Known rows, with every way that one mark hangs from another
(J (D (F (Z C))) R): [-1.71, -0.30, 0.41, -0.65, 3.71, -2.00, 0.61, 4.64, 0.65, -0.45, -2.65, -2.65, 2.72, -3.34, 1.54, -0.24, -0.44, -1.29, 2.50, -0.71, -1.29]
(Z C F (J D R)): [1.84, -0.59, -1.04, -1.51, -0.72, 0.55, -2.14, -3.13, -1.03, -1.46, 0.84, -2.04, 2.92, 2.48, 1.87, 2.40, -0.14, 0.97, 3.12, -0.75, -1.92]
(R (J Z)): [-0.48, -1.11, -1.48, 1.30, -3.14, -0.52, -0.45, 1.66, 0.26, 1.86, -2.34, 2.14, -3.90, -1.35, 1.58, 1.17, -0.55, -1.15, -1.97, -2.16, 1.79]
(F D (Z (C S) J)): [1.14, 1.12, 5.12, -0.50, -2.07, 2.81, 1.14, -1.41, -1.46, -2.14, 0.75, 2.63, -1.27, -1.32, -2.39, -0.54, 2.01, -0.74, -1.51, 6.10, -0.93]
(J R (Z C)): [-0.87, 1.72, -1.20, 0.49, 0.78, -1.48, 0.97, 0.55, 3.32, -1.40, -0.48, -1.96, -2.79, 0.21, -2.19, 1.33, -1.46, -3.23, 1.01, 0.21, 1.17]
(F D (Z C)): [1.16, 2.08, 3.86, 4.20, -1.39, -1.03, -0.09, 2.11, -3.33, -3.44, 1.64, 1.08, -2.62, -2.44, -0.38, -0.05, 0.20, 0.96, -0.30, 4.64, 3.95]
(C S (Z F (J R))): [2.16, 1.16, -2.71, -7.02, 0.03, 1.96, 0.09, -3.93, 3.29, 3.41, -1.03, 0.73, 2.08, 3.78, -2.14, -0.04, -0.11, 0.01, 0.60, -2.56, -4.05]
(J D R (Z C)): [-0.89, -0.04, 0.38, 1.57, -0.40, -1.24, 0.97, 2.06, 2.54, -1.95, -2.28, -3.89, -2.20, -1.29, 1.31, 1.47, -2.01, -2.01, 2.37, -0.03, 0.51]
(J D R (Z C F)): [-0.40, -0.91, -2.52, 0.17, 0.32, -1.67, -0.48, -0.80, 0.21, -2.69, -2.44, -4.30, -0.46, 0.29, 2.02, 3.17, -1.06, -0.67, 4.38, -1.26, 1.35]
(J D (Z C F)): [0.59, -1.24, -0.42, 1.64, -0.34, 0.15, -1.92, -0.39, -2.87, -3.57, -1.96, -2.39, -1.66, -2.29, 3.53, 1.43, -0.77, -0.09, 2.42, 0.56, 3.25]
(J (D F) R Z): [-4.59, -2.32, -2.28, -0.25, 1.65, -2.82, 2.39, 3.73, 2.83, 1.26, -3.81, -3.57, 1.95, -1.67, 2.48, -0.14, -1.34, -1.74, 2.49, -3.23, 0.04]
(C S (Z F J)): [3.23, 1.02, -1.00, -5.73, -0.75, 3.28, -1.07, -4.03, 0.22, 2.34, -0.58, 2.63, 1.11, 1.54, -1.08, -1.53, 0.31, 0.48, -0.90, -0.89, -2.47]
(C (Z (J R))): [1.25, 1.08, -1.31, -3.38, -0.35, 0.63, -0.20, -0.90, 3.42, 3.15, 0.61, 0.10, 0.46, 3.58, -2.75, 0.16, -0.46, 0.50, -0.50, -2.29, -2.60]
(C S): [2.88, 2.73, 3.28, -0.02, -1.83, 0.37, 2.15, 1.07, 0.36, 2.77, 0.81, 2.63, -1.10, -1.26, 0.53, -5.79, -2.98, -3.61, -2.57, 0.32, 0.79]
(F D (Z J)): [-0.19, -2.00, 2.89, 1.53, -2.76, -1.30, 0.26, 0.15, -3.93, -0.62, 1.52, 2.89, -0.61, 0.81, -0.16, 0.28, 2.51, 2.64, -0.43, 2.86, 2.92]
(F (D J) (Z C)): [0.06, 0.01, 4.32, 6.44, 1.40, -0.77, -0.03, 2.85, -3.33, -2.76, 3.97, 0.68, -2.69, -1.76, -1.97, -1.19, 1.55, 2.73, -2.56, 4.41, 2.25]
(Z C F J): [3.03, 0.88, -0.97, -0.94, -0.21, 1.62, -3.11, -4.43, -3.03, -2.24, 2.97, 1.63, 1.56, 1.97, -0.42, 0.71, 1.10, 0.26, 0.19, 1.17, 0.62]
(C (Z J)): [2.37, 1.02, 0.73, -1.85, -1.07, 2.14, -1.42, -0.62, 0.79, 2.13, 0.94, 2.19, -0.40, 1.28, -1.45, -1.51, 0.26, 1.04, -2.09, -0.54, -0.79]
(D (J R)): [0.34, -0.04, 0.37, 2.96, 2.26, -2.56, 1.11, 2.31, 1.39, 3.56, 3.94, -0.13, -0.14, 2.40, -1.46, -3.34, -1.52, 0.70, -2.42, -2.73, -0.26]
(J Z): [-0.22, -0.81, 0.11, 1.84, -0.85, -1.92, 0.79, 1.27, -0.47, 0.51, -0.70, 0.63, -3.10, -1.14, 0.31, -1.82, -1.33, -1.77, -0.74, -0.38, 4.74]
(R (J D Z)): [-0.72, -2.65, 0.36, 1.95, -3.99, -0.18, -0.57, 3.42, -0.40, 1.06, -4.39, 0.25, -3.24, -3.06, 5.21, 1.46, -0.76, -0.19, -0.86, -2.54, 0.74]

Rows
[0.43, -1.71, 1.14, -0.37, -2.25, -0.89, 0.48, 0.47, 0.79, 2.06, 0.24, -0.74, 2.35, 2.57, 2.16, -0.71, -0.66, 0.54, 1.02, -2.11, -1.41]	(Z (J D R))
[1.22, 1.80, 1.29, 1.83, 0.33, 2.25, 0.17, -0.73, -0.69, 0.79, 2.53, 0.85, -0.45, 0.34, -1.07, -2.19, -0.96, 3.67, -2.89, 0.89, -1.08]	(C S (Z (F (D J))))
[-0.01, 1.92, -3.03, -3.33, 1.09, 0.11, 1.04, -2.46, 2.75, -0.75, -1.95, -1.62, -1.17, 0.62, -1.60, 1.27, -1.38, -3.72, 2.18, -0.08, -0.38]	(J R (Z (C S) F))
[0.09, 0.80, -2.94, -2.11, -1.77, -0.08, -1.38, -3.29, 0.58, 0.05, 1.36, -0.51, 1.63, 5.44, -1.63, 3.73, 0.36, 4.98, 1.99, -0.84, -1.01]	(C (Z (F D) (J R)))
[-2.30, -0.52, -1.45, -3.48, 4.33, -0.79, 0.11, 0.13, 1.32, 0.43, -0.55, 0.20, 3.52, -0.03, -3.10, 1.30, 2.78, -1.48, 1.10, 0.10, -2.56]	(D (F (Z C (J R))))
[1.34, 1.37, -2.14, -2.03, -1.56, 2.76, -1.21, -2.06, 0.46, -0.76, -3.30, 1.64, -2.74, -2.02, 1.02, 2.27, 0.07, -3.36, -0.66, 0.03, -1.08]	(R (J (Z (C S) F)))
[-1.77, -2.83, -0.10, -2.43, 2.56, -0.91, -0.01, 1.17, -2.01, 2.17, -0.53, 2.69, 2.97, -1.23, -0.63, -2.07, 3.47, -0.22, -0.49, -0.39, 0.59]	(D (F (Z J)))
[0.79, 2.40, 1.95, -0.02, -0.36, 2.26, 1.74, -0.25, 2.41, -0.95, -0.97, 0.73, -3.52, -3.36, -1.34, -2.42, -1.56, -5.44, -1.74, 2.84, 0.51]	(J (Z (C S)))
[1.16, -0.37, 0.42, -2.33, -1.25, 1.07, -0.29, 0.74, 2.69, 2.32, -1.42, -1.45, 1.23, 2.45, 0.67, 0.31, -0.87, 1.88, 0.74, -2.44, -3.34]	(C (Z (J D R)))
[-0.78, -2.08, 3.91, 6.27, 0.81, -2.78, 0.81, 3.69, -4.00, 0.21, 3.35, 1.54, -2.02, -0.99, -0.59, -2.14, 1.23, 3.85, -2.70, 2.16, 3.44]	(F (D J) Z)
[1.29, 1.42, -0.64, -1.54, 0.31, 1.43, 0.15, -2.74, -0.26, -1.88, -1.42, 0.20, -2.19, -1.75, -0.62, -0.40, -0.68, -3.80, 0.65, 1.69, 1.55]	(J (Z (C S) F))
[-0.94, -0.79, 0.45, -2.00, 3.52, 1.04, -1.22, 0.20, -1.43, -0.79, 0.24, 2.05, 2.53, -2.35, -1.67, -0.46, 3.51, -1.50, -0.63, 1.73, -1.00]	(D (F (Z C J)))
[-0.52, 0.16, 1.50, 0.33, -0.85, -0.95, 0.36, -0.85, -0.41, -2.46, 1.37, 0.18, -0.11, 1.97, -2.80, 3.08, 2.19, 1.27, 1.21, 3.54, -0.01]	(F D (Z C (J R)))
[-2.55, -1.45, -1.15, -2.02, 0.31, -0.79, 0.85, 1.38, 1.56, 2.41, -0.45, -1.18, 5.51, 1.02, 2.18, -0.78, 0.05, 0.04, 1.23, -2.88, -3.39]	(Z (J (D F) R))
[-1.85, 0.44, -0.27, -1.57, 1.47, 0.99, -0.29, 0.35, 2.37, -0.34, 0.17, -2.03, 5.08, -0.37, 0.80, 0.50, 0.24, -1.36, 1.11, -0.57, -4.40]	(Z C (J (D F) R))
[-1.31, -2.30, 1.76, 0.78, 1.93, -2.41, 0.54, 5.59, -3.05, 1.68, -2.93, -0.01, 2.13, -4.94, 3.93, -3.29, 0.64, 0.47, 0.86, -1.21, 2.05]	(J (D (F Z)))
[-2.06, -0.51, -1.49, -3.91, 1.41, 1.14, 0.24, 1.48, 3.85, 2.70, -1.79, -1.91, 4.80, 0.64, 0.55, 0.10, 0.26, 1.61, 0.79, -3.46, -5.01]	(C (Z (J (D F) R)))
[-4.05, -1.71, -0.15, 5.27, -0.01, -2.83, 2.55, 1.77, 1.88, -0.08, 2.47, -1.63, -2.11, 2.26, -2.09, 1.07, -0.53, 2.36, -1.23, 0.15, 1.60]	(F (D (J R Z)))
[0.68, 2.11, 0.62, -0.50, -2.54, 3.29, 0.42, 0.03, 2.98, 0.00, -3.06, 1.97, -4.35, -3.62, 0.04, 0.58, -0.59, -4.98, -3.15, 1.04, -2.16]	(R (J (Z (C S))))
[-2.01, -3.47, -4.12, 0.93, 3.53, -3.56, 0.39, -0.42, 0.28, 1.47, 1.03, -1.70, -0.42, 3.40, -1.33, 0.78, 0.21, 1.49, 0.83, -3.71, 1.59]	(D (J R (Z F)))
[0.04, -1.89, -4.33, -0.11, -2.35, -1.12, -1.87, -0.63, -1.82, 0.99, -3.04, 1.64, -2.57, 0.02, 2.80, 3.20, 0.37, -0.02, 0.33, -3.41, 2.59]	(R (J (Z F)))
[1.79, 0.93, -3.05, -2.41, 0.31, 0.26, -1.88, -4.57, 0.06, -1.05, 2.35, -0.45, 2.57, 4.18, -1.41, 2.28, 0.50, -0.35, 1.93, -0.71, -1.12]	(Z C F (J R))
[-2.42, -2.28, -1.18, 2.62, 2.90, -2.80, 2.05, 2.00, 2.70, 2.46, 1.20, -1.37, -1.99, 1.84, -2.11, -1.08, -0.33, -0.16, -1.41, -2.68, 0.84]	(D (J R Z))
[-0.28, 0.67, 4.04, -1.41, 2.47, 1.50, 1.40, 4.07, -0.60, -0.23, -3.21, -0.38, 1.95, -7.21, 2.39, -3.95, -0.22, -3.16, -0.35, 2.14, -1.91]	(J (D (F (Z (C S)))))
[-0.78, -0.13, -1.36, 4.43, 0.52, -3.17, -0.12, -0.08, -1.59, 0.05, 4.66, -1.16, 1.25, 4.22, -0.22, 0.64, -0.91, 4.46, 0.10, -1.34, 1.24]	(Z (F (D (J R))))
[2.05, 3.00, 1.55, -0.63, -2.86, 3.65, -0.75, -5.15, -1.77, -3.14, 3.04, 2.03, 1.37, 1.08, -0.71, 0.58, 0.45, 0.26, -0.37, 4.63, -0.89]	(Z (C S) (F D) J)
[-1.10, 0.32, 2.66, 0.04, 6.13, 1.97, 1.34, 3.02, 0.33, 1.16, 1.06, 1.42, 1.25, -4.74, -2.75, -4.73, 1.91, -2.27, -3.68, 1.63, -2.84]	(D (F (Z (C S))) J)
[-0.51, -0.94, 1.16, 4.36, 2.68, 0.60, -0.03, 1.12, 0.48, -1.40, 2.64, -0.51, -3.47, -1.67, -2.25, -1.22, 0.48, -1.08, -3.27, 1.45, 1.39]	(D (J (Z C)))
[-1.66, -2.26, -0.04, 1.07, -1.20, -2.99, 2.03, 3.15, 1.84, 1.26, -2.78, -3.00, -1.63, -0.32, 2.52, 0.29, -2.22, -0.75, 2.21, -2.54, 1.81]	(J D R Z)
[0.73, -0.46, -0.02, 1.22, -3.52, -0.26, -1.49, -3.36, -4.29, -1.51, 3.29, 1.90, 1.90, 3.11, 1.02, 1.27, 1.04, 3.67, 0.47, 1.78, 2.73]	(Z (F D) J)
[3.92, 3.06, -0.78, -3.28, -0.30, 1.94, -0.37, -0.96, 0.45, 2.30, -1.00, 1.37, -0.49, -0.49, 0.20, -3.07, -2.34, -0.37, -0.71, -1.34, -0.27]	(C S (Z F))
[2.37, 3.96, 0.67, -0.90, -2.53, 1.40, 0.14, -0.92, -0.49, -0.23, 0.31, 1.01, -0.65, -0.03, 0.39, -1.26, -2.10, 1.92, -0.66, 1.15, 0.64]	(C S (Z (F D)))
[2.92, -0.75, 0.98, -0.18, -1.41, 2.04, -3.05, -2.91, -4.13, -2.63, 1.00, -0.51, 2.00, 0.37, 3.10, 0.87, 0.54, 1.24, 1.42, 0.73, 0.13]	(Z C F (J D))
[-0.97, 0.79, -2.71, 2.88, -3.66, 0.57, -2.46, -1.62, -2.21, -4.37, -1.08, 0.05, -2.88, -0.81, 1.45, 6.15, 0.40, 1.41, 0.35, 1.45, 2.24]	(R (J (Z C (F D))))
[-1.58, -0.64, -1.78, 2.80, -2.69, -2.72, -0.17, -1.14, -3.33, -2.76, 0.37, -0.31, -1.65, 0.51, 1.57, 2.02, -0.51, 2.31, 1.96, 1.11, 6.30]	(J (Z (F D)))
[1.54, 0.73, 1.92, -4.40, 1.10, 1.57, 1.59, -1.77, 2.51, 1.31, -0.80, 1.37, 0.18, 0.62, -3.79, -0.73, 1.89, -3.30, 0.16, 1.74, -3.47]	(F (Z (C S) (J R)))
[-0.94, -0.72, 0.40, -2.06, 0.76, 2.60, -1.09, 1.63, 0.78, 1.75, -1.44, -0.02, 3.69, -1.85, 1.74, -1.47, 0.57, 1.67, -0.98, -1.51, -3.14]	(C (Z (J (D F))))
[0.15, 1.70, -0.64, 4.69, 1.60, -1.33, -0.93, -1.18, -1.00, -2.90, 5.48, -2.14, 0.69, 2.95, -1.74, 1.72, -0.61, 3.32, -0.09, 1.06, 0.07]	(Z C (F (D (J R))))
